Every row comes from one small tree of marks. The marks that hang from a mark follow it in brackets, in the order of their numbers. Every link used is in the known rows. Which tree was each row made from?
Known rows:
k620(k410): [-2.90,-0.51,0.01,1.01,-0.24,-1.89,0.18,-0.21,-0.70,-1.15,-0.08,-1.46,3.99,0.38,0.27,0.92,-0.34]
k192(k141(k348 k735(k11 k620(k410)))): [-0.02,1.93,1.69,-1.66,-3.67,-1.93,-2.73,-0.83,-0.18,-1.98,0.79,-0.24,2.09,0.91,2.97,0.62,-0.91]
k735(k620(k410)): [-2.16,1.30,-2.03,0.39,-2.10,-1.88,-0.89,-0.13,-1.20,-0.99,0.19,-1.96,4.53,0.59,2.14,-0.01,-0.12]
k620(k735(k11)): [-3.83,-0.41,2.57,2.14,1.18,-1.25,0.68,-0.44,-0.70,-1.23,0.35,-0.80,2.06,0.73,0.96,-1.78,0.57]
k620(k735): [-1.71,-0.84,0.19,2.04,1.02,-1.45,0.70,-0.05,-0.84,-1.21,-0.33,-0.69,2.03,0.47,0.30,-0.82,0.36]
k348(k141(k192 k735(k11(k410)))): [0.75,-0.40,3.81,-1.51,-6.41,-1.37,-1.86,0.52,-0.31,-2.35,0.19,0.28,0.40,1.50,-0.31,-0.47,0.97]
k735(k11(k141(k348) k410)): [-1.16,-1.00,-2.37,-0.72,0.93,-1.98,1.08,0.15,-0.23,-2.03,0.60,-0.79,0.56,1.41,0.15,0.64,-0.70]
k620(k410 k735(k11(k141(k348)))): [-6.36,0.13,1.60,1.28,3.52,-2.07,0.83,-0.28,-0.09,-1.59,1.14,-0.51,1.06,0.23,0.68,0.36,-2.27]
k141(k192 k348 k735(k620)): [4.03,-0.81,-0.59,-0.18,-7.71,-0.75,-2.82,0.41,-0.47,-2.93,-0.81,-0.38,-1.50,1.04,3.58,-0.57,-2.66]
k735(k141): [-0.25,-0.11,0.43,-0.06,3.51,-1.15,1.58,0.48,-0.78,-1.08,-1.03,-1.57,2.83,0.60,0.85,-1.56,2.07]
k192(k141(k348 k735)): [4.50,-0.85,0.17,-1.08,-2.48,-1.57,-1.24,-0.39,0.10,-2.27,-0.78,1.12,-0.07,0.82,0.48,1.16,-0.56]
k735(k11(k141(k192 k348)) k620): [-1.21,0.99,-1.31,-0.85,-2.30,-0.83,-0.97,0.60,-0.23,-2.26,-0.08,-0.54,-1.42,1.11,2.52,-1.97,-2.23]
k348(k735(k11(k141(k192) k410) k620)): [-5.01,1.80,-1.58,-2.23,-3.41,-1.69,0.27,0.39,-0.45,-1.57,1.28,-1.51,1.37,1.30,-1.10,-3.06,0.40]
k735(k11): [-1.87,-0.66,1.34,1.15,-0.54,-1.11,0.53,-0.44,-0.62,-1.35,0.03,-0.99,2.51,1.03,0.94,-1.33,0.61]
k11(k141(k192 k348 k735) k410): [0.81,-1.94,-1.16,-1.63,-4.17,-1.59,-0.98,0.94,0.28,-3.05,-0.11,0.90,-2.61,1.09,-1.58,1.30,-2.04]
k192(k141(k348)): [3.69,-0.40,-1.82,-0.76,0.80,-1.65,-0.20,-0.20,-0.25,-1.73,-1.26,-0.37,1.11,0.93,1.34,0.92,-0.33]
k141(k192 k348 k735): [3.26,-2.54,1.49,0.57,-5.61,-0.77,-1.74,0.34,-0.02,-3.06,-1.04,0.17,-2.05,0.81,1.69,0.29,-2.84]

Write each row's tree:
[-3.18,-0.32,3.42,0.70,3.89,-1.41,0.06,0.92,-0.39,-2.02,-0.94,-2.44,0.69,0.07,3.61,-0.33,-1.71] -> k620(k410 k735(k141(k192 k348)))
[-6.35,2.77,3.65,-1.18,-0.25,-1.30,0.15,0.14,-0.73,-1.21,0.64,-3.59,3.90,0.47,3.02,-3.94,0.49] -> k348(k735(k11 k141(k192) k620(k410)))
[-3.40,2.40,-0.34,-0.79,1.11,-2.01,1.21,-0.07,-1.16,-0.67,0.45,-3.52,5.77,0.15,2.23,-2.41,1.23] -> k348(k735(k141 k620(k410)))
[0.24,0.39,-4.98,-2.04,-3.90,-1.95,0.02,0.72,-0.53,-2.27,0.21,-1.89,-0.01,1.15,0.66,-1.08,-1.97] -> k11(k141(k192 k348(k735(k620))) k410)
[-3.82,1.83,-1.12,-1.08,-3.33,-1.99,-1.14,0.01,-0.35,-1.39,1.21,0.92,2.23,0.23,-1.70,0.06,-0.40] -> k11(k141(k735(k620(k410))))
[0.91,-1.62,0.32,-0.59,-3.64,-0.96,-0.96,0.69,0.45,-2.88,-0.49,1.61,-3.27,0.54,-1.17,0.10,-2.86] -> k11(k141(k192 k348 k735))
[-3.98,0.43,4.53,-0.47,1.09,-0.74,1.62,0.23,-0.31,-1.52,-0.22,-2.43,1.66,0.63,0.99,-4.33,1.02] -> k348(k735(k11 k141(k192)))
[2.19,1.74,1.70,-0.69,-6.44,-1.25,-1.86,-0.29,-0.91,-1.57,0.51,0.33,2.22,1.14,2.16,-1.92,1.34] -> k348(k141(k735(k11 k620)))
[-5.50,0.68,2.77,0.90,5.65,-1.87,1.35,0.31,-0.79,-0.82,-0.07,-1.99,4.02,-0.09,1.18,-0.70,1.32] -> k620(k410 k735(k141))
[2.66,-0.43,2.98,-0.57,-6.24,-0.96,-1.82,0.60,-0.27,-2.18,-0.90,1.14,-0.36,0.70,-0.55,-0.72,0.01] -> k348(k141(k192 k735))
[-1.08,1.70,0.04,-1.29,-0.96,-0.92,0.51,0.68,-0.92,-1.33,-0.67,-2.78,2.37,0.58,2.18,-4.30,0.98] -> k348(k735(k141(k192) k620))
[-0.33,1.14,0.03,-0.90,0.25,-1.26,-1.11,0.98,-0.82,-2.01,-1.03,-3.09,1.73,0.57,5.45,-0.71,-1.51] -> k735(k141(k192 k348) k620(k410))
[-3.02,0.02,3.19,0.47,3.58,-0.79,0.68,1.09,-0.54,-1.49,-1.15,-1.25,0.53,0.35,1.19,-2.61,1.12] -> k620(k735(k141(k192)))
[1.60,-1.54,-1.29,-0.11,-2.15,-1.48,0.05,0.07,0.15,-2.39,0.01,1.48,-1.35,0.50,-1.11,0.70,-1.97] -> k11(k141(k348 k735))
[-5.08,-0.13,0.17,-1.46,-0.48,-1.43,0.29,0.75,0.00,-1.85,0.48,-0.12,0.04,1.32,-2.34,-0.91,0.50] -> k735(k11(k141(k192) k410))
[-3.89,-0.87,0.49,-0.21,0.97,-1.58,0.20,0.76,0.00,-2.44,0.46,-0.54,-1.80,1.16,0.21,-0.36,-1.65] -> k620(k735(k11(k141(k192 k348) k410)))
[2.44,-0.12,-4.82,-1.82,-4.47,-2.09,-1.04,0.41,-0.49,-2.41,0.63,0.28,-0.17,1.24,0.24,0.96,-0.98] -> k11(k141(k348 k735(k620)) k410)
[-4.38,0.18,2.46,0.00,5.05,-1.72,1.68,0.36,-0.86,-1.18,0.41,-2.29,3.15,1.10,1.31,-1.78,3.08] -> k620(k735(k11(k410) k141))
[-4.28,1.18,4.05,-0.33,-6.68,-1.09,-2.97,-0.06,-0.37,-2.11,0.87,-0.64,1.47,0.80,1.87,-1.27,-1.08] -> k141(k192 k735(k11 k620(k410)))
[0.25,-1.53,-3.22,-1.33,-0.88,-1.69,0.09,1.16,-0.07,-2.51,-0.60,-0.55,-1.40,1.16,-0.55,1.03,-1.82] -> k11(k141(k192 k348) k410)
[0.94,0.15,0.42,-0.44,-7.45,-0.70,-2.61,0.46,-0.56,-2.21,-0.45,0.16,-0.16,0.91,1.11,-1.60,-0.58] -> k141(k192 k735(k620))
